Each row was made from one small tree. The marks that hang from a mark follow it in brackets, in alphabetical order. Every link used is in the known rows. Write each row's tree.
Known rows:
guli[belo pege]: [-2.72  3.18 -0.96  1.60 -1.62  1.29 -1.97  1.62 -1.08 -1.11 -0.44  2.63
  1.01  0.31 -3.58 -2.54  1.23 -1.17]
kugipap[belo[guli kebe]]: [-1.16  3.85 -1.66 -0.79 -1.54 -0.18 -3.84 -2.41 -2.61 -0.85  2.37  0.25
  0.69 -1.60  1.79 -3.45  1.28  0.51]
remosu[belo[kebe kugipap[paka[guli]]]]: [-0.98  0.19 -1.31 -2.03 -2.35  0.24 -4.97  0.16 -2.63 -0.82  1.89  1.26
 -3.31 -2.39  2.17 -2.24  1.02  1.53]
remosu[belo[guli[pege]]]: [-0.88  3.98 -1.97  0.62 -2.75  0.78 -3.84  0.16  0.18 -1.95  0.46  1.36
  3.01 -0.51 -1.10 -4.64  1.76 -0.53]
paka[guli remosu[belo]]: [-1.99  4.47 -0.44 -0.17 -0.92 -0.86 -4.67 -1.26 -0.52 -0.54  2.04  1.58
  1.79 -3.35  0.10 -2.90 -2.73 -0.43]
paka[remosu]: [-2.63  4.92 -0.41  0.03 -0.42 -0.63 -3.04 -0.52 -0.92 -0.89  0.95  1.55
  3.65 -1.54 -0.89 -2.87 -1.21 -1.26]
belo[guli kugipap]: [-1.14  2.96 -2.48 -0.76 -1.30  1.03 -1.32  0.83 -1.96 -0.90  0.81  1.02
  2.38  1.41  0.45 -3.02  0.86 -0.03]
kebe[paka[remosu]]: [-2.56  4.99  1.23 -0.04 -1.15 -1.32 -3.37 -3.01  0.13 -0.65  1.91  1.92
  3.47 -2.38 -0.82 -3.36 -0.36 -1.49]
remosu[belo]: [-1.49  2.92 -0.84  0.10 -1.27 -0.12 -3.88 -0.70 -0.75 -1.17  0.88  1.95
  1.97 -2.51 -0.34 -3.53  2.02 -0.33]
guli[belo[kebe kugipap[paka] remosu]]: [-1.98  1.62 -0.76 -0.35 -1.15  1.29 -3.87  0.71 -3.00 -0.26  0.32  1.32
 -6.61  0.46 -0.32 -1.40  0.87 -0.68]
kebe[paka[guli remosu[belo[kugipap]]]]: [-1.43  3.68  1.10 -1.31 -1.79 -1.17 -4.16 -2.42  0.62 -0.52  3.03  1.83
  0.25 -3.26  0.15 -2.56 -0.87 -0.61]
kebe[paka[guli]]: [-2.19  3.07  0.44  0.08 -1.46 -0.74 -2.70 -3.10 -2.27  0.03  2.51  2.47
  1.60 -3.14  0.47 -2.94 -1.74  0.19]
remosu[belo[guli kebe[paka] kugipap]]: [-0.43  2.43 -0.71 -0.86 -2.77  0.18 -4.40 -3.21 -0.07 -0.76  3.18  1.05
 -1.08 -1.80  1.29 -3.91  1.48 -0.11]
kebe[paka[guli[pege] remosu]]: [-2.73  4.91  1.36  0.26 -2.33 -1.26 -3.63 -2.04 -0.02 -0.95  2.36  2.01
  2.46 -2.83 -1.78 -3.15 -2.87 -1.23]
paka[guli remosu[belo[kugipap]]]: [-1.42  3.50 -0.59 -1.33 -1.14 -0.50 -3.89  0.26 -0.37 -0.66  2.04  1.32
  0.13 -2.20  0.09 -2.19 -1.64 -0.31]
remosu[belo[kebe]]: [-1.47  2.43 -1.05  0.04 -1.71 -0.10 -5.22 -1.93 -1.43 -1.04  2.13  1.41
 -0.53 -3.39 -0.12 -3.53  0.53 -0.25]
kebe[paka[guli[belo[kugipap]] remosu]]: [-2.61  3.60  0.81 -0.13 -0.82  0.30 -2.01 -0.90 -0.47  0.45  2.33  2.37
 -0.61 -0.86 -0.93 -1.05 -2.52 -0.89]
belo[guli[pege] kebe[paka]]: [-1.80  3.78 -0.58  0.72 -3.36 -0.02 -3.97 -2.90 -0.69 -1.31  2.44  1.35
  1.27 -1.36 -0.98 -4.56 -0.64 -0.67]
kugipap[belo[guli remosu] paka]: [-0.83  4.32 -1.05 -0.80 -1.38 -0.47 -4.13 -1.20 -2.33 -1.20  0.20  0.44
 -0.54 -0.24  2.55 -3.67  3.49  0.25]
remosu[belo[guli kugipap]]: [-0.47  2.79 -2.37 -0.76 -1.69  0.99 -2.66  0.58 -0.47 -1.20  1.09  1.04
  1.69  0.12  0.83 -3.52  2.27 -0.08]
guli[belo[kebe] pege]: [-2.67  2.82 -1.06  1.35 -2.12  1.26 -3.27  0.62 -1.81 -0.92  0.73  2.05
 -1.50 -0.63 -3.38 -2.43 -0.09 -1.06]

Write each row's tree:
[-0.95  1.64  0.77 -1.17 -2.49 -0.47 -4.66 -3.25 -0.23 -1.14  3.07  1.69
 -2.09 -3.23 -0.06 -3.16  2.34 -0.33]
remosu[belo[kebe[paka] kugipap]]
[-0.97  3.01 -1.88 -1.01 -1.45  0.71 -2.80  1.13 -2.35 -1.09 -0.11  0.61
 -1.33  1.53  1.57 -3.21  1.10 -0.32]
belo[guli kugipap[paka] remosu]
[-0.98  3.67 -1.64 -0.11 -2.98  0.56 -4.05 -0.26 -1.85 -1.52  1.52  0.12
 -3.82  0.61 -1.96 -3.49 -1.91 -1.48]
belo[guli[pege] kebe kugipap remosu]
[-0.86  5.69 -0.84  0.36 -2.36 -0.51 -3.88 -1.25 -1.05 -2.00  0.62  0.44
 -0.28 -0.28 -1.13 -4.03  1.62 -1.12]
kugipap[belo[guli[pege] remosu]]
[-0.87  5.44 -1.10 -0.03 -1.13 -0.58 -3.70 -2.43 -2.04 -0.81  1.20  0.42
 -0.54 -0.81  0.94 -3.62  1.19 -0.58]
kugipap[belo[guli remosu]]
[-1.89  2.91  0.83  0.52 -1.06  0.30 -2.60 -1.79 -1.94  0.74  2.02  2.38
 -5.09 -1.08 -1.28 -1.28 -2.45 -1.02]
kebe[paka[guli[belo[kugipap remosu]]]]
[-1.26  2.63 -2.37 -0.77 -2.98  1.03 -3.05  0.95 -1.75 -1.76  1.55  0.45
 -0.15  0.94 -1.20 -3.44  0.09 -0.35]
belo[guli[pege] kebe kugipap]
[-2.62  2.19 -0.76 -1.11 -0.87  1.16 -3.45  1.90 -1.48 -0.45  0.64  1.18
 -2.29  0.45 -0.05 -1.13  0.76 -0.56]
guli[belo[kebe kugipap[paka[remosu]]]]
[-2.72  2.92 -0.99 -0.47 -0.61  0.71 -3.18  0.51 -2.18  0.58  2.52  1.38
 -3.17 -0.81 -0.92 -0.60 -4.42 -0.55]
paka[guli[belo[kebe kugipap]] remosu]
[-2.20  2.06 -0.89 -2.35 -1.47 -0.23 -4.16  0.61 -2.75 -0.42  1.97  0.77
 -1.49 -1.50  1.74 -1.62 -2.09  0.52]
belo[kebe kugipap[paka[guli remosu]]]
[-2.68  3.55 -0.76 -0.88 -0.78 -0.58 -3.60  0.49 -2.12 -0.47  0.85  1.54
  2.44 -1.83  1.58 -2.46 -1.82  0.20]
kugipap[paka[guli remosu]]
[-2.05  2.41 -1.01  0.36 -1.84  1.84 -1.15  2.94 -1.07 -1.34 -0.40  2.24
 -0.56  1.56 -3.68 -1.82  2.66 -1.06]
guli[belo[kugipap] pege]
[-0.87  4.47 -1.69 -0.98 -1.35  0.29 -3.41  0.48  0.84 -1.25  1.42  0.62
  2.46  0.05  0.61 -3.33  0.20 -0.95]
paka[remosu[belo[guli kugipap]]]
[-2.65  2.23 -0.99  0.64 -0.98  0.56 -4.80 -0.60 -3.97  0.74  1.35  1.55
 -6.21 -1.64  0.42 -1.65 -3.22 -0.04]
kugipap[paka[guli[belo[kebe remosu]]]]
[-2.54  3.05 -0.42  1.31 -1.95  0.84 -3.59  1.61 -2.42 -0.50 -0.52  2.31
 -3.60 -0.16 -1.69 -2.14 -1.14 -0.61]
kugipap[paka[guli[belo[remosu] pege]]]
[-1.84  4.85  1.42  0.05 -1.45 -1.43 -4.87 -3.41  1.63 -0.98  2.18  1.90
  2.80 -3.79 -0.41 -3.80  0.78 -1.56]
kebe[paka[remosu[belo]]]
[-0.97  0.93 -0.82 -1.68 -3.09  0.45 -3.72  2.64 -1.19 -1.99  0.18  1.79
 -0.72 -1.02  0.11 -2.82  3.57  0.89]
remosu[belo[kugipap[paka[guli[pege]]]]]
[-0.97  3.72 -0.35 -0.36 -2.16 -0.27 -4.08 -3.80 -1.60 -0.35  2.93  0.47
 -3.68 -0.81  0.23 -3.40 -2.14 -1.20]
belo[guli kebe[paka] kugipap remosu]
[-1.40  5.70 -1.33  0.58 -2.40 -0.05 -4.43  0.11  1.59 -1.92  0.85  0.89
  3.95 -0.65 -1.45 -4.50 -0.13 -1.44]
paka[remosu[belo[guli[pege]]]]
[-1.95  3.12 -0.76  0.53 -0.44  1.35 -2.09  0.92 -2.10 -0.06  0.14  1.90
 -3.94  0.74 -2.29 -1.43  0.15 -1.70]
guli[belo[kugipap remosu]]
[-1.53  1.47 -0.92 -1.65 -1.76 -0.09 -4.65 -0.48 -4.22 -0.42  1.78  0.81
 -5.89 -1.49  1.34 -1.83 -2.04  0.45]
belo[kebe kugipap[paka[guli]] remosu]
[-1.53  3.15  1.18 -0.86 -1.99 -1.43 -4.51 -4.94 -1.78 -0.95  3.03  1.35
 -0.57 -4.03  0.73 -3.19  2.67  0.07]
kugipap[belo[kebe[paka]]]
